Every row comes from one small tree of marks. The marks that hang from a mark follow it in brackets, in alphabetical order. Every link used is in the known rows. Which tree was each row made from?
Known rows
Z(W(U) Y): [-14.0 -24.8  40.2   8.9  35.2 -27.8 -42.8 -42.3  -0.1 -31.9   2.0 -11.9
 -12.6  -7.8   4.5 -23.8   9.5  -9.5  31.7 -13.9   3.9  -5.1   2.5 -18.1
  35.6  27.1]
C(U(W(Z))): [-27.9 -21.4  17.4  -7.6   9.7 -35.2 -44.3   4.3   9.4 -16.9 -20.3 -10.1
   5.5  18.2   3.2 -24.9   8.5  20.2  11.3 -32.3  24.1  14.3  -6.8  38.5
  12.5  20.1]
H(M(W(Z(Y)))): [-10.4  -7.5  43.7  12.3   7.3 -25.8 -52.2 -10.8  37.6 -41.5  21.5 -27.7
  -2.8  16.7  -2.8 -24.2  -3.5 -11.7  29.9 -17.7  13.2  25.1  -5.7  -4.8
   1.4  22.2]
M(H W(U(C(D)))): [ 15.3 -22.0  13.7  -8.2 -13.0 -45.5 -51.2 -17.8  35.5 -31.6  20.2   1.4
   5.6 -17.1 -13.2 -22.1  12.5  -8.9  14.2  10.6  17.9  14.2  -7.5  24.8
  28.6   8.5]
Y(Z(W(U))): [-35.4  -9.8  36.3  -5.6  19.6 -37.4 -43.6 -28.1  22.8 -23.5  -4.2   7.7
  -1.2  -6.5   8.7 -29.0  19.5  -4.1  31.3 -17.6   9.1   3.4  -9.2  16.4
  43.2  21.5]
H(M(W(U Z))): [-13.0 -12.1  42.0   5.5  -3.7 -37.2 -53.9  -8.4  39.0 -19.8   2.8 -40.6
  -1.6  18.4  -9.3 -26.9 -13.1   3.1  21.7 -13.1  14.4  28.5 -10.0  13.1
   7.5  28.7]
H(M(W(U(C) Z))): [ -8.9 -10.3  37.6   3.2 -15.5 -46.2 -50.3  -2.3  32.4 -17.8  -2.0 -37.9
  -0.2  11.7 -12.7 -30.5  -8.8  -3.0  17.9  -9.4  12.2  23.4 -12.8  23.3
  16.9  18.6]
H(M): [-25.9 -13.4  33.8  -1.1   8.1 -11.6 -47.4 -10.8  24.6 -27.2  15.2  -9.5
   0.7  12.1   2.4 -17.3   1.1  -5.8  14.5 -34.6  -5.7  19.2 -10.4  16.7
   0.3  10.8]
P(W(M Z(Y))): [-18.3 -33.8  40.7   6.5  21.0 -27.3 -32.1  -0.7   8.0 -30.0   6.1 -14.1
  11.0  21.1  19.2 -36.7   7.2 -19.8  11.1 -23.0  15.5  20.8   2.8   0.1
  -8.4  -2.7]
D(C(H U)): [-34.3 -10.2  -9.4  -2.0  33.0 -29.0 -54.9 -14.0  12.9 -11.2   6.0   9.5
  20.8  14.5  -2.9 -15.8   0.8   6.2  -2.2 -41.6   5.1  18.3 -13.7  12.7
  14.6   9.2]
U(C(D) W(M Z)): [ -8.9 -16.3   7.8 -16.7 -12.6 -30.9 -24.2  22.1   9.3 -25.9  -5.4  -2.9
  -2.3   6.1  -1.0 -41.6  18.9  -7.5  -3.5 -18.5  20.2  14.0   9.0  54.6
  15.1  -6.7]
M(H W(U(C) Z)): [ 11.1 -18.9  19.5  -2.4 -19.0 -61.5 -48.4  -5.2  39.8 -23.7  11.5 -28.0
   8.6   0.7 -10.0 -34.9   7.2  -4.5  24.7   6.2  25.3  18.8 -15.5  18.7
  31.3  20.0]
Z(Y): [-14.1 -25.4  30.8  -5.9  20.7 -11.1 -36.3 -34.9  11.2 -53.0  16.1   1.6
   1.3   6.8  13.5 -22.1  15.7 -17.3  32.8 -32.7   2.6   4.3   2.7 -13.1
  12.3  10.9]
C(H): [-26.4 -23.2   8.0 -23.7  27.5 -13.6 -37.5 -11.1  25.2 -38.1  11.9   2.3
   0.1  10.3   7.8 -27.2  12.8  -7.1  13.7 -35.0   4.5  20.8  -7.0  12.4
  11.6   7.8]
F(W(M(H) U Z)): [  5.9 -24.5  21.3  -9.4 -14.9 -57.1 -48.3  -6.9  47.6 -23.3 -12.3 -29.0
  17.3  16.3 -10.3 -37.8   2.5   6.4   6.2  -4.9  32.4  25.4  -4.3  17.8
  14.1  20.7]
C(D H): [-19.2 -23.0  -1.3 -25.2  28.8  -5.2 -33.7  -9.8  28.0 -44.6  22.1  21.0
   6.1   0.5   8.5 -21.0  18.5 -12.7   7.8 -30.0   9.0  27.0  12.2  17.1
   7.2   5.2]
H(M(W(Z))): [-16.9  -6.6  40.7  10.9   1.3 -29.3 -51.3  -0.5  38.7 -33.3  18.2 -24.8
  -0.3  18.1  -7.2 -25.1  -4.1  -2.8  24.7 -18.6  12.4  31.5 -12.1  14.1
   0.1  21.1]
Z(W(M U(C)) Y): [ -7.2 -23.8  34.4   0.7  21.7 -33.2 -35.3 -30.7  -7.6 -23.6 -11.6  -7.7
 -12.4 -12.9  -7.1 -32.8   7.5 -15.1   8.1  -6.2  -1.8 -11.2   8.0   4.2
  42.3  11.4]
H(M(W(U(C)))): [-10.2 -16.0  40.3  -2.9  -8.8 -37.2 -54.4 -12.4  29.2 -20.3  -0.9 -23.8
  -8.3   1.3 -14.5 -24.5  -9.3  -4.2  14.0 -10.5   0.3  15.2 -17.7  26.8
  16.9  10.8]
Z(W): [-26.3 -16.0  35.5  13.3  27.9 -21.7 -39.0 -18.2   5.3 -33.2  16.4   9.2
  -6.6  -6.7   1.6 -22.5  18.3  -1.9  27.6 -21.5  -0.8   7.0  -4.1   7.9
  25.8  18.3]
C(D H(M) U(W)): [-27.1 -16.1  -3.5 -23.1  33.7 -16.1 -57.0  12.0  26.6 -10.9  -7.7   9.9
  -6.3   5.4  -5.4 -14.7   2.7   7.5 -20.9 -31.5  15.6  25.2  -0.1  52.8
  -1.4   6.5]
Y(Z(W(M))): [-39.1  -5.0  33.6  -3.2  24.9 -24.6 -36.8 -14.5  23.9 -31.8   5.9  19.4
  -1.0  -3.9   2.9 -32.6  21.4  -7.6  18.2 -18.1   5.6   5.4  -5.7  26.1
  34.6  10.1]
D(C(H(M) U)): [-35.7  -2.3  -4.9   3.5  31.4 -27.4 -63.3  -8.1  21.6   0.0   6.8  -2.5
  15.9  16.4  -8.4 -15.3  -9.7   4.1 -11.5 -44.9   0.0  22.5 -18.1  18.8
   5.1  10.0]
Y(Z(W(M(H) U))): [-23.1  -9.4  26.6  -8.6  17.4 -41.4 -48.4 -21.3  33.2 -11.3   2.2   3.3
   0.4  -8.2   0.0 -33.7  16.6  -5.9  11.2  -4.9  12.7   3.6 -10.1  26.3
  41.8  17.8]
P(W(M U(C))): [-18.7 -42.2  36.4  -7.1   0.0 -38.2 -34.9  -1.5  -2.2  -7.8 -17.8  -9.3
   5.8   4.2   7.4 -35.9   0.4 -10.9  -8.5 -15.8   2.7  10.2  -8.8  34.0
   9.5 -15.4]

Write each row's tree
[  9.2 -22.5  21.0  -7.3 -12.5 -50.3 -54.9 -16.6  34.4 -27.7  13.4 -11.4
   0.2  -9.5 -13.2 -27.7   8.7  -5.3  19.4   5.1  13.8  10.2 -21.5  22.8
  31.4  10.7]
M(H W(U(C)))
[-34.0 -12.6   4.6 -18.4  27.6 -31.8 -56.0  20.1  29.4  -1.0 -18.8 -22.9
  -4.4  25.7  -3.1 -26.9  -4.6  14.2 -11.6 -38.7  21.8  27.1 -12.2  45.5
   1.0  17.1]
C(H(M) U(W(Z)))
[-24.8 -44.0  40.4  -4.5  13.7 -30.1 -40.3 -10.5   4.0  -9.5 -12.9 -12.9
   5.1  12.2  11.6 -31.1  -2.4  -4.1  -3.0 -16.5   5.0  15.6  -6.8  21.8
   0.2  -5.2]
P(W(M U))
[-21.4 -20.5 -11.5 -26.3  29.0 -26.6 -42.2  14.0  22.0 -20.0 -11.4   7.3
   7.0  10.3   2.9 -24.0  13.3  11.3  -7.8 -29.0  32.1  27.5  10.3  44.8
   8.3  14.5]
C(D H U(W(Z)))
[  6.7 -25.3  16.8 -12.0   4.2 -37.6 -40.9 -22.8  28.5 -16.0  -1.1 -41.2
  11.0  18.7   4.0 -38.7   1.4 -11.0   8.1  -7.3  20.9  12.5   7.5  -3.1
  19.3  24.9]
W(M(H) U Z(Y))
[-11.0 -14.4  24.7  11.8  28.4 -25.7 -43.8 -11.3  16.1 -20.4  21.9   6.2
  -3.5  -8.6  -8.3 -27.1  14.2  -3.3   3.7  -6.3   1.8   7.9  -5.0  17.5
  25.7  13.8]
Z(W(M(H)))
[ -2.5 -21.5  33.2   1.3   0.0 -39.8 -39.1 -16.9  33.9 -62.5   3.7 -12.7
  13.3  15.9   4.6 -32.4  15.9  -7.6  37.6 -25.0  27.9  20.5   1.6 -13.2
   9.6  18.8]
F(W(Z(Y)))
[-22.4 -25.0 -10.3 -32.1  36.1 -14.2 -42.9   7.4  17.4 -16.3 -17.4  20.8
  -1.7   5.2  -7.0 -22.3   7.3  11.6 -28.0 -24.0  19.4  20.0   9.8  55.0
   6.7   2.2]
C(D H U(W(M)))
[ -5.4 -17.0  38.5   6.8  10.8 -30.6 -40.5 -19.0  29.7 -59.0  20.8 -15.4
   1.3  12.3   2.3 -28.6   7.5  -9.6  43.1 -13.5  21.2  19.2  -0.3 -14.3
  13.2  23.8]
M(W(Z(Y)))
[ -1.2 -25.2  27.0  -8.7 -10.5 -36.3 -40.9 -18.7  20.1 -39.8   2.2   2.0
   0.0 -10.7 -11.9 -22.6   8.9  -5.4  21.7  -0.4  11.5  12.7   0.7  22.8
  28.1   7.3]
M(W(U(C(D))))
[-25.3 -14.0  16.1 -10.8  33.1 -25.0 -61.9  -3.8  36.8 -21.5  -3.8  -1.0
  -1.1   9.3 -16.3 -13.6  -9.0   9.5  -5.7 -21.9   8.8  29.0 -13.3  30.4
   5.1  15.9]
C(H(M(W)) U)
[-30.3 -10.2   4.6   6.8  13.4 -32.1 -55.7  -5.3   1.1  -1.9  -8.4   1.8
   5.8  15.2  -7.3 -23.6  -4.8  16.6  -9.0 -35.1   9.7   6.6 -16.5  32.5
  11.8   2.8]
D(C(U(W(M))))
[  0.5 -28.3  34.6  -9.2  -3.7 -45.8 -39.8 -22.6  30.6 -39.7 -24.1 -31.4
  10.1  21.5  -3.1 -38.1  -0.5  -0.3  16.3 -13.4  27.5  17.5   8.6  -4.4
  14.9  22.2]
F(W(M U Z(Y)))
[-17.5 -26.1  26.5 -14.3  -2.7 -31.6 -30.6 -13.9  17.3 -12.3 -19.6 -36.5
  11.3  26.5   2.4 -38.9  -4.9   5.4   6.9 -18.4  13.9  19.1   9.0  16.7
  17.2  23.0]
W(M U Z)
[ 10.8 -14.3  24.9   9.4   8.5 -40.1 -51.9 -16.2  45.2 -49.0  37.8 -17.4
   5.4   5.8  -0.8 -28.9  12.6 -12.9  38.6  -1.6  27.2  20.8  -8.0 -12.1
  13.9  24.2]
M(H W(Z(Y)))
[-19.8 -18.7  23.0 -18.7  23.7 -26.5 -57.2 -11.9  43.5 -21.1   4.1 -25.1
 -11.0  12.1  -9.9 -25.7 -11.1  -1.9   6.3 -17.2   6.0  26.9 -15.2  16.1
  10.2  17.4]
C(H(M(W(U))))
[ -0.5 -18.8  14.3  -9.4  11.1 -32.3 -43.5   2.2  25.1 -25.9   9.2 -26.4
 -10.7  17.7   6.4 -43.1   9.7  -7.0   8.7 -15.9  27.5   9.6  -4.9  17.0
   8.9  10.8]
U(W(M(H) Z(Y)))
[-24.7 -15.9  -1.4 -19.6  35.7  -9.5 -50.1  -3.5  29.1 -18.8   1.7  18.4
  13.6   2.8  -6.1  -4.6   3.8   0.7 -18.0 -30.0   6.8  31.2   9.4  34.8
  -0.4  10.3]
C(D H(M) U)
[-34.8 -10.5 -11.9  -6.0  30.9 -34.2 -60.6  -1.5  11.3  -4.1  -3.3   2.3
   4.8  15.7  -2.4 -24.6  -0.3  11.4  -6.5 -42.4  13.7  13.0 -21.8  26.6
  13.5   6.5]
D(C(H U(W)))
[-16.9 -20.0  38.1  10.9  40.4 -14.8 -35.9 -29.2   0.8 -38.7  11.7   5.2
 -11.1  -4.8  -0.6 -26.1  11.5 -13.4  16.7 -13.0  -0.8  -1.4   7.8  -7.3
  25.0  13.9]
Z(W(M) Y)
[-14.6 -23.9   5.0 -32.1  -0.9 -41.1 -27.1   1.5  19.3  -8.4 -24.9 -31.3
   9.3  19.5  -3.7 -46.6  -0.3  -5.8  -7.8 -20.0  13.1  19.0   5.2  32.9
  28.7  11.3]
W(M U(C(H)) Z)
[ -8.6 -30.6  32.4 -15.1  -6.2 -39.2 -43.9 -22.4  28.5 -36.0 -25.2 -13.0
   5.2  10.8  -9.7 -32.3  -1.9   9.3   5.8 -12.7  15.3  16.2  -2.5  19.4
  14.7  12.5]
F(W(M U))
[-12.0 -38.6  38.6   4.3   2.3 -48.6 -32.2  -7.9   0.5 -20.8  -8.0 -24.1
  12.1  10.2  20.7 -36.7   8.5 -22.0  21.4 -21.2  15.2  11.2  -3.4   1.8
  12.2  -0.4]
P(W(U(C) Z(Y)))
[  2.2 -17.3  16.6  -4.3  12.6 -26.5 -36.1 -12.3  29.9 -32.2  19.2 -21.3
  13.2  16.2   6.1 -35.2  11.3 -17.0  12.6 -14.5  18.3  16.2   7.4  -2.6
  10.0  14.9]
W(M(H) Z(Y))
[-21.3 -21.5   1.8 -33.3   8.3 -30.0 -37.3  13.3  14.3 -27.9  -4.1  -0.9
 -19.8   3.8   3.7 -39.5  17.8  -6.5   2.7 -33.9  10.3   5.7 -19.8  45.5
  22.0 -10.4]
U(C(H) W)
[-10.2 -21.7  13.3 -15.9   7.5 -24.5 -48.6   2.7  24.0 -17.5   7.2  -8.3
 -14.2   7.7   0.8 -35.8   9.0   2.5  -2.5 -17.6  13.7   8.5 -15.4  39.5
   8.9   0.7]
U(W(M(H)))
[ -8.8 -21.9  36.3  -0.3  -4.9 -43.5 -44.0 -17.1  30.0 -33.0   0.7 -30.9
   4.7  14.8  -4.3 -31.6  -2.2   6.1  33.6  -7.3  23.5  23.9  -5.6   5.2
  20.2  29.7]
M(W(U Z))
[-20.9 -22.8  35.4   4.6  23.9 -28.5 -39.5 -23.4   1.6 -13.1 -10.4  -9.4
  -6.8  -2.5  -7.1 -28.7   1.5   5.0   5.1  -8.7   1.5   3.3   1.9  16.4
  31.7  20.6]
Z(W(M U))
[-18.3  -7.8  -4.1   6.9  13.4 -39.4 -63.0  -2.4  10.9   5.5   4.0   1.4
  10.4  10.1  -9.9 -24.0  -2.9  14.2 -13.6 -26.1  13.9   6.9 -21.8  33.5
  12.7   3.4]
D(C(U(W(M(H)))))
[  5.4 -13.4  21.7   7.4  -0.2 -43.1 -50.0  -2.4  46.8 -40.2  35.0 -14.6
   9.8   7.4  -4.6 -29.2  11.4  -2.5  31.6  -0.9  26.2  28.8 -14.1   7.9
  13.2  23.0]
M(H W(Z))
[  7.4 -25.5   4.1 -22.1 -10.3 -33.7 -37.1 -12.3  20.2 -12.0   0.8   0.3
  11.1  -9.3  -7.2 -28.9  10.5 -12.5 -13.1  -1.3   7.3   8.9   7.6  38.1
  26.6  -1.1]
W(M(H) U(C(D)))
[ -6.7 -27.1  30.8 -11.2 -12.7 -49.9 -39.2 -10.4  32.8 -31.0 -26.7 -28.8
  14.3  23.2  -7.9 -38.5  -1.1   9.7  10.8 -12.5  26.7  24.2   3.6  16.5
  13.3  21.7]
F(W(M U Z))
[  1.2 -22.7  29.2   5.9  33.7 -31.5 -47.8 -36.3  10.1 -17.2   6.3 -13.2
 -10.5  -9.4  -3.9 -28.6   5.7 -11.7   8.0   0.8   7.1  -3.8   3.0  -6.9
  34.8  22.1]
Z(W(M(H) U) Y)
[-18.2 -17.0  10.5 -23.7  -3.9 -43.2 -38.7   3.6  28.1  -6.1 -14.3 -39.0
   8.4  18.6   0.9 -39.3  -1.8  -8.5   3.6 -27.2  10.5  23.0  -4.6  27.3
  22.6  16.6]
W(U(C(H(M))) Z)
[  1.9 -21.1  25.7  -5.8 -16.1 -46.3 -35.8  -8.0  26.1 -37.2   1.2 -13.3
   9.3   0.2  -8.6 -29.9   7.9  -3.7  25.9  -0.1  21.8  22.4   5.6  20.7
  26.5  16.5]
M(W(U(C(D)) Z))
[ -1.5 -25.7  24.4 -16.4  -7.5 -38.2 -26.5 -18.0   7.6 -21.3 -21.4 -34.7
   9.0  14.8   1.9 -42.9   1.8 -13.4   8.9 -14.9  11.2   4.9  13.1   9.6
  29.3  12.4]
W(M U(C) Z(Y))
[ -9.9 -22.3  20.0 -22.3  -9.1 -50.1 -52.5  -7.3  37.5 -27.3 -20.8 -16.8
   0.8   5.6 -12.0 -30.3   0.2  -3.1   1.7 -23.1  10.8  18.8 -14.9  28.8
  18.7   4.0]
F(W(U(C(H(M)))))
[ -9.1 -25.4  20.2 -19.5   2.3 -40.9 -46.1 -14.5  27.0 -33.6  -4.9 -11.8
  -6.8  -1.0 -11.7 -32.4   2.2  -2.7  16.1  -8.7   8.8  14.8 -13.7  20.9
  31.4  10.1]
M(W(U(C(H))))
[ -9.8 -27.1  29.4  -7.7   6.0 -33.4 -34.5 -31.6  16.4 -31.1  -5.9 -37.9
   9.2  20.1  15.3 -33.4   4.3  -8.4  34.0 -24.1  17.2  11.3   8.6 -15.6
  20.0  30.2]
W(U Z(Y))
[ 15.4 -20.2  26.8   2.1   4.9 -50.4 -55.2 -25.3  44.1 -34.8  19.5 -34.2
   3.7   6.6  -1.7 -31.2   4.3  -8.3  35.4   4.2  29.7  16.7  -7.4 -13.3
  22.6  30.7]
M(H W(U Z(Y)))
[-13.9 -20.7  25.8 -11.9  11.4 -23.9 -34.6  -0.4  12.9 -31.0  -6.0 -25.6
 -12.1  22.8   9.2 -42.6   4.9  -4.0  13.5 -26.0  21.7   7.9   1.6  15.6
   7.0  11.4]
U(W(M Z(Y)))
[ -8.3 -21.2  16.9 -17.4  -2.5 -50.9 -39.1  -4.1  34.1 -29.5  -6.5 -27.9
   1.5   9.6  -9.5 -40.7   1.9  -3.0  20.9  -9.3  20.9  24.2  -7.4  19.2
  30.1  18.4]
M(W(U(C(H)) Z))
[ -1.8 -20.7  32.9  -3.4   1.5 -36.8 -35.5 -13.2  33.2 -55.9  -6.2 -15.3
  10.9  20.1  -2.2 -36.1   9.6  -5.8  20.5 -18.6  24.5  20.5   8.6  -3.4
   6.0  14.7]
F(W(M Z(Y)))
[-13.0 -22.2   5.0 -27.0   3.0 -26.6 -40.8  -7.6  23.4 -13.5  -4.0  -7.1
   1.7  -3.0  -2.0 -22.9   5.8 -14.6  -5.3 -21.8   1.8  18.0   3.2  33.3
  19.3   2.2]
W(U(C(D H(M))))
[ -6.5 -14.2  45.6   6.3   4.2 -36.2 -53.8 -19.8  36.0 -27.5   5.3 -44.2
  -3.3  15.8  -5.5 -27.2 -13.1  -6.9  26.8 -12.3  15.1  22.2  -5.2  -5.5
   9.1  30.6]
H(M(W(U Z(Y))))
[ -7.8 -22.5  -0.5 -13.1  14.9 -22.9 -50.3   2.1  17.0 -13.7  -3.7  21.2
   5.9  -4.4  -7.1 -16.6  12.0  12.2 -19.6 -12.2  22.2  13.3   6.0  54.0
   7.0   2.9]
C(D U(W(M(H))))
[-11.3 -43.2  30.7  -2.9  11.7 -38.1 -48.3  -6.3  16.4  -3.5   1.1 -14.0
   7.5   6.7   9.9 -31.4   1.5  -8.6  -8.7  -7.7  10.2  16.7 -11.9  23.8
   1.0  -5.7]
P(W(M(H) U))
[ -5.6 -16.7  12.8  -6.1   1.7 -29.7 -36.7   0.8  31.8 -20.3  17.2 -17.3
  16.4  19.0   1.6 -36.2  11.2  -4.0   5.7 -15.1  17.2  23.7   1.2  20.6
   9.0  15.2]
W(M(H) Z)
[ -9.3 -23.4  -1.3 -28.1  -2.3 -38.8 -27.1  -1.6  22.4 -21.8  -7.7 -14.3
  14.6   5.9   4.9 -35.9  13.3 -11.9   9.5 -21.1  17.6  23.1  14.1  25.8
  27.4  13.7]
W(U(C(D H)) Z)
[-33.8 -16.0   9.1 -17.5  34.0 -17.9 -53.6  -4.5  27.7 -11.8  -8.7  -0.3
   7.9  13.6  -6.4 -12.0  -3.7   7.2 -11.4 -37.8   1.8  24.6  -7.8  32.7
   4.3  14.1]
C(H(M) U)
[-22.7  -9.3   5.6 -23.6   1.1 -39.5 -42.3  30.6  26.9 -13.4  -4.6 -27.7
 -15.3  16.9   1.0 -45.4   7.9  -8.0  -0.6 -37.2  15.5  19.1 -18.2  47.7
  11.5  -0.1]
U(C(H(M)) W(Z))
[-22.6 -12.7  21.1 -11.7  26.0 -19.2 -55.4  -3.4  45.3 -34.4  18.0  -9.6
 -11.8  10.3  -9.2 -24.4  -3.2  -6.3   7.7 -22.9   5.0  30.4 -16.0  17.4
   3.1  11.3]
C(H(M(W)))
[-20.6 -23.1  19.2  -6.3  17.6 -32.1 -44.4  -5.3   7.1 -26.0 -17.6 -12.2
   3.3  16.6   7.2 -25.1   9.7  11.6  15.8 -31.8  25.5   8.0  -1.8  20.1
  13.6  19.9]
C(U(W(Z(Y))))
[-15.0 -20.4  25.8  -8.3   9.8 -27.4 -37.8  -3.5  15.4 -37.8   2.6 -22.6
 -11.5  20.3  16.9 -37.8  12.1  -5.5  31.7 -31.8  22.9   8.6  -5.1   6.2
   9.8  16.0]
U(W(Z(Y)))
